Each row was made from one path, in order. Every step used is in the known rows, and no mark comes twice. Write each row's path.
Known rows:
muku/falan: [ 11.3  18.9  -5.4  -3.3   7.3  32.0 -32.2 -26.7  18.4   7.8  26.7   6.9
  17.5  -9.5  19.4   4.7  43.2  17.5  12.6  -3.9 -13.0]
zutin/muku/falan/sutab/zoli: [ 11.1 -19.1  25.9  -8.6 -20.2   0.3  -1.1  -9.1  12.4 -35.5  -5.0   7.9
  34.4 -10.9  -8.1  22.2   8.2  -9.4   9.0   4.9   4.6]
ridek/matim/muku/falan/sutab/zoli: [  2.0  -7.7  16.2 -17.5 -18.3  15.5  29.3  -8.4 -32.4  -0.4 -15.1  42.4
  15.3 -12.6  21.9  19.8  23.3  -7.1  25.9  -8.3  14.9]
falan/muku: [-15.2 -11.6  11.4  -8.6  -4.5  27.1   6.0  11.7 -18.9  -6.3  26.3 -13.9
  -2.3   4.2   8.9  -5.4   0.8  14.9   2.8 -29.0  -3.0]
zoli/sutab/falan/muku/luve: [ 22.4   8.4  17.1  -6.9 -18.8   6.8 -33.1  34.0   1.8  40.5 -19.5  15.2
  20.5 -31.6  -3.9  41.6  21.6  -9.6 -25.7 -45.5  42.1]
luve/muku/matim/ridek/rotidu/zoli: [-21.3 -13.1 -43.5  26.8  15.5 -11.5  -3.8 -27.3   3.6 -26.5  22.7   0.1
 -22.2  49.7 -12.5 -16.5 -34.0   3.9  16.4  61.0 -22.4]
luve/muku/falan: [ 14.3  -2.6  -8.9   0.1   4.4  51.2 -41.3 -35.9  -6.6  10.4  20.1  38.1
  27.0   8.1  10.1  15.0  52.7  12.4  34.9  23.3 -31.1]
zutin/muku/falan/sutab/zoli/rotidu: [  8.7 -36.4  12.8 -25.9 -17.8 -13.8   4.0  -4.7   4.5 -19.4 -32.1   0.7
  37.6 -28.3 -17.2  12.3 -14.2   8.2  -7.0  15.5 -12.9]
falan/muku/matim/ridek/rotidu: [-25.2  29.1 -24.7   4.4  30.6   2.8   6.0  12.6 -23.6  14.2   5.0 -31.1
 -32.5  12.9  20.0   1.2 -27.9   8.6   1.0  16.7  21.5]
luve/muku/falan/sutab/zoli: [ 17.9 -19.8   2.5 -11.8 -31.3  18.3 -26.5  -8.4   6.3   0.3 -10.0  50.8
  32.8  12.1  -0.2  46.6  26.9 -19.6  39.8  -1.5  -7.0]
zutin/muku/falan/sutab: [  3.8  -4.4  20.3  -1.3  -2.6  38.8   0.4 -34.9   4.9   1.1   0.5   5.3
  27.4   6.0  15.5  17.4  22.7   7.1  -2.5  15.2 -14.5]
detut/matim/muku: [  7.3 -13.5  27.6  16.8   4.5   5.6  33.1   7.3 -26.0 -14.0  33.8 -16.2
  -6.7  -6.1  -6.8 -30.2 -18.1  21.1  21.5  23.9 -50.5]
detut/matim: [ 16.2  -0.4  10.9  13.1  -4.2   0.8   9.2  -0.1  -1.3 -19.2  42.7  -5.5
  -9.3  10.8  -7.1 -34.0 -22.4  24.0  16.3   8.8 -28.2]
falan/muku/matim/ridek/rotidu/zoli: [-36.6   1.3 -37.5  10.2  11.5 -16.8  16.7   8.7  -8.1 -25.3  26.3 -34.6
 -31.3  25.8  -2.3  -5.6 -48.4  -4.2 -10.2  26.0  15.1]
zoli/sutab/falan/muku/matim: [ 14.7  33.1  18.3  -7.5   3.3   3.0  -4.4  41.4 -29.5  26.5 -19.2   1.6
   9.0 -34.2 -18.1  14.9  34.8 -17.3 -13.4 -24.7  33.0]
detut/matim/ridek/rotidu/zoli/sutab/falan: [ 11.2   7.8   4.4  19.5  -1.1 -70.1   5.7  -3.4  39.2 -35.1 -10.3 -24.7
 -41.7  14.2 -15.2 -51.0 -61.0 -22.6 -37.6  13.3  17.1]
zoli/sutab/falan: [ 22.4  15.9  35.4  -0.2   1.1 -13.7 -18.9  -1.2  25.1   4.8 -18.1  -3.3
   0.9 -18.2  -5.0 -24.2  28.8  -1.4 -20.5 -43.1   6.5]
muku/matim/ridek/rotidu/zoli: [-22.2   7.9 -40.4  24.1  19.6 -32.3   5.2 -15.5  29.0 -28.0  29.2 -31.1
 -31.6  32.2  -5.1 -27.6 -42.9   8.3  -5.5  35.4  -4.6]
muku/matim/ridek: [  0.4  23.9 -23.5  20.5  48.2   5.7 -10.7  15.8  12.6  25.4  12.4 -30.3
 -13.8   4.9 -13.2  -8.5  -5.4  10.9  27.4   9.5  -6.6]
ridek/rotidu/zoli/sutab/falan/muku: [-15.4  -5.8  21.2 -11.4 -37.3 -35.8   7.5  -5.8   4.5 -44.6  -4.7  -7.8
 -15.9   2.7   4.8 -22.8 -15.4 -15.3 -57.3 -28.0  31.0]
zoli/sutab: [  4.7  11.7   8.7 -15.9 -10.2  -5.4  -9.1 -11.9  33.6  -3.4  15.1  -1.0
   2.0  -3.4  16.6 -26.5  29.2  10.2  -5.1 -31.7 -14.9]
falan/muku/matim/ridek: [-12.5  17.1 -22.5   8.5  41.0  19.6   2.2  42.7 -21.3  30.2  10.2 -28.9
 -14.2   0.2 -10.6  11.0  -9.9  -2.4  21.0   2.2  13.2]
ridek/matim/muku/falan/sutab/zoli/rotidu: [ -2.4 -27.5   3.4 -34.2 -16.0   2.6  37.5  -2.8 -36.6  13.4 -41.3  35.8
  15.7 -29.6   8.2   9.0   0.9   8.2   8.6   2.2  -4.4]

Write each row's path:
[ -6.8 -17.0  -4.3  -9.1 -28.0 -24.2   3.2 -13.3  51.7 -44.2  36.2  -4.3
   0.8   9.1  -4.4 -33.2   9.7  -1.3 -15.0 -22.2 -18.1] -> rotidu/zoli/sutab
[ -2.1 -14.6   2.4   8.9  -0.1  35.8  14.8 -18.6 -33.8  19.2  19.2  33.3
   9.5  -6.4  15.4  -0.1  10.5  41.8  15.0   5.2  -5.2] -> ridek/matim/muku/luve
[ -1.4   2.7  16.5  -0.9  -0.6  38.0   7.9 -12.9  -2.4  39.5  -6.4   4.9
  18.4  -3.2  31.4  33.6  37.9  -1.6  10.2  -5.8 -33.2] -> matim/muku/falan/sutab
[-32.6  16.4 -37.1  -9.3  -0.4 -35.1  14.9  14.0  12.6 -15.6  13.2 -21.2
 -28.5  11.2  10.2  -5.9 -24.8 -22.9 -25.1  15.2  26.7] -> falan/muku/matim/ridek/rotidu/zoli/sutab
[ -6.9   7.4  13.7 -10.5  -0.7  53.7  29.7 -31.7 -39.1  34.7 -10.7  39.8
   7.2   3.6  44.0  16.4  39.3   8.5  14.3  -1.2  -5.0] -> ridek/matim/muku/falan/sutab
[ -1.4 -41.0   5.8 -22.6 -31.4 -33.4  15.9  19.0  20.8  -9.4 -28.5  -5.6
   6.5  -1.8 -13.6  -5.5 -43.4  12.2  -3.5 -34.2 -16.8] -> falan/sutab/zoli/rotidu
[  4.4   7.1   9.6   2.7  15.2  34.9  -8.8 -17.9  -7.0  14.6  18.4  -4.0
  20.8 -25.9  21.9   8.6  49.6  15.1  16.7   9.7 -39.0] -> matim/muku/falan
[ 21.9 -13.4   6.4  23.9  -6.0   8.5   7.4  15.7 -13.4  15.7  35.2   4.0
  13.5 -14.7  -8.1  11.7 -18.5  25.9  21.7  29.2 -37.1] -> detut/matim/muku/luve
[ 15.6 -38.7  -9.5 -28.9 -29.5   6.0 -19.4  -4.5  -0.4  15.1 -37.5  41.7
  33.9  -4.8  -7.8  36.7   4.3  -3.7  23.2   7.9 -24.8] -> luve/muku/falan/sutab/zoli/rotidu
[  2.8   7.6 -18.2  19.8  13.0 -39.0 -18.3 -12.2  12.9 -10.0 -24.4   4.7
 -18.9  22.5 -26.3 -11.3 -10.2 -27.2 -11.0  37.8   9.3] -> luve/muku/matim/ridek/rotidu/zoli/sutab/falan
[ 15.0   0.0   3.7 -13.6 -26.5  -1.6 -18.7   3.7  32.2  -1.7  -4.6  18.9
  24.3  -5.1  10.8  34.7  17.2 -15.4  19.2 -28.6  12.8] -> muku/falan/sutab/zoli
[ -0.1   9.0 -11.8   7.4  22.1 -26.0   2.7  53.7   6.3   8.2 -16.6 -25.0
  -9.9 -14.7 -44.9  10.1  -8.1 -43.8 -16.8 -12.4  38.6] -> rotidu/zoli/sutab/falan/muku/matim/ridek
[-18.2  10.6  -7.8  12.2  24.4 -11.9  -7.2 -31.5  29.7  -7.9   6.6 -35.4
 -38.2  30.8  32.7 -37.0 -35.1  23.1 -10.4  -1.6  -5.0] -> matim/ridek/rotidu
[ -0.5  49.4   1.8  -1.9  26.3 -23.5  -5.5  26.0 -16.2  31.4 -42.1 -21.2
 -27.4 -14.3   8.0   3.9  -5.5 -22.6 -29.2  -6.9  49.8] -> zoli/sutab/falan/muku/matim/ridek/rotidu
[  7.6  -3.5 -11.2  12.6  10.0  33.1 -12.7 -11.5 -26.4   5.5  27.7  25.9
  14.0  17.1 -17.8   1.4  27.5  21.4  45.6  33.6 -36.8] -> luve/muku/matim
[ 11.5 -19.4  -8.1 -30.3 -24.3 -13.9  -9.3   8.9  24.4  12.3 -31.0  11.7
  25.7 -21.7   0.6  25.5  -5.3   1.0   2.2 -19.4  -6.6] -> muku/falan/sutab/zoli/rotidu
[-18.5  -1.6   5.3   0.3  -1.6 -44.1   3.5   7.8  19.6 -22.2 -24.6 -31.3
 -35.9   8.7   1.3 -21.3 -37.0 -31.1 -53.1 -26.1  41.2] -> matim/ridek/rotidu/zoli/sutab/falan/muku
[  0.7  28.0 -17.4  18.7  16.6 -58.0  -6.5  -0.7  38.4 -11.9 -20.6 -22.9
 -27.2   3.5 -16.5 -23.6 -20.3 -21.0 -33.6  12.1  26.3] -> muku/matim/ridek/rotidu/zoli/sutab/falan
[  8.0  -5.4  -2.8  -5.2 -12.3  57.9 -25.3 -32.7  -1.3  34.0  -5.4  46.5
  21.6  30.0  26.4  39.8  41.8  -4.8  29.6   5.2 -26.8] -> luve/muku/falan/sutab
[-14.0 -11.6  20.2   2.3  11.5  30.7  41.0 -26.0 -46.4 -10.4  18.7  12.9
 -10.7   1.2  15.1 -43.8  11.9  36.0  12.2   0.2 -21.3] -> ridek/matim/muku
[  5.0  -5.4  35.9   5.0   6.2  21.3  -6.2  21.9 -30.2   2.9  -5.6 -13.5
  -3.7 -11.4 -15.3  -2.0  -0.9   5.6 -12.7 -41.1  17.1] -> sutab/falan/muku
[  5.7   5.2   4.2  -1.9 -14.4 -18.7   6.2  39.9 -11.1 -12.1   1.6   1.0
   9.4 -20.9 -40.8   9.0  15.7 -29.8 -22.5 -15.7  29.0] -> rotidu/zoli/sutab/falan/muku/matim
[-17.6   6.6 -15.4  25.7  23.1 -24.7   5.9  20.5 -15.9 -13.0  -7.8 -33.7
 -32.3  11.4 -23.4  -2.6 -48.5 -16.3 -25.4  13.8  38.3] -> sutab/falan/muku/matim/ridek/rotidu/zoli
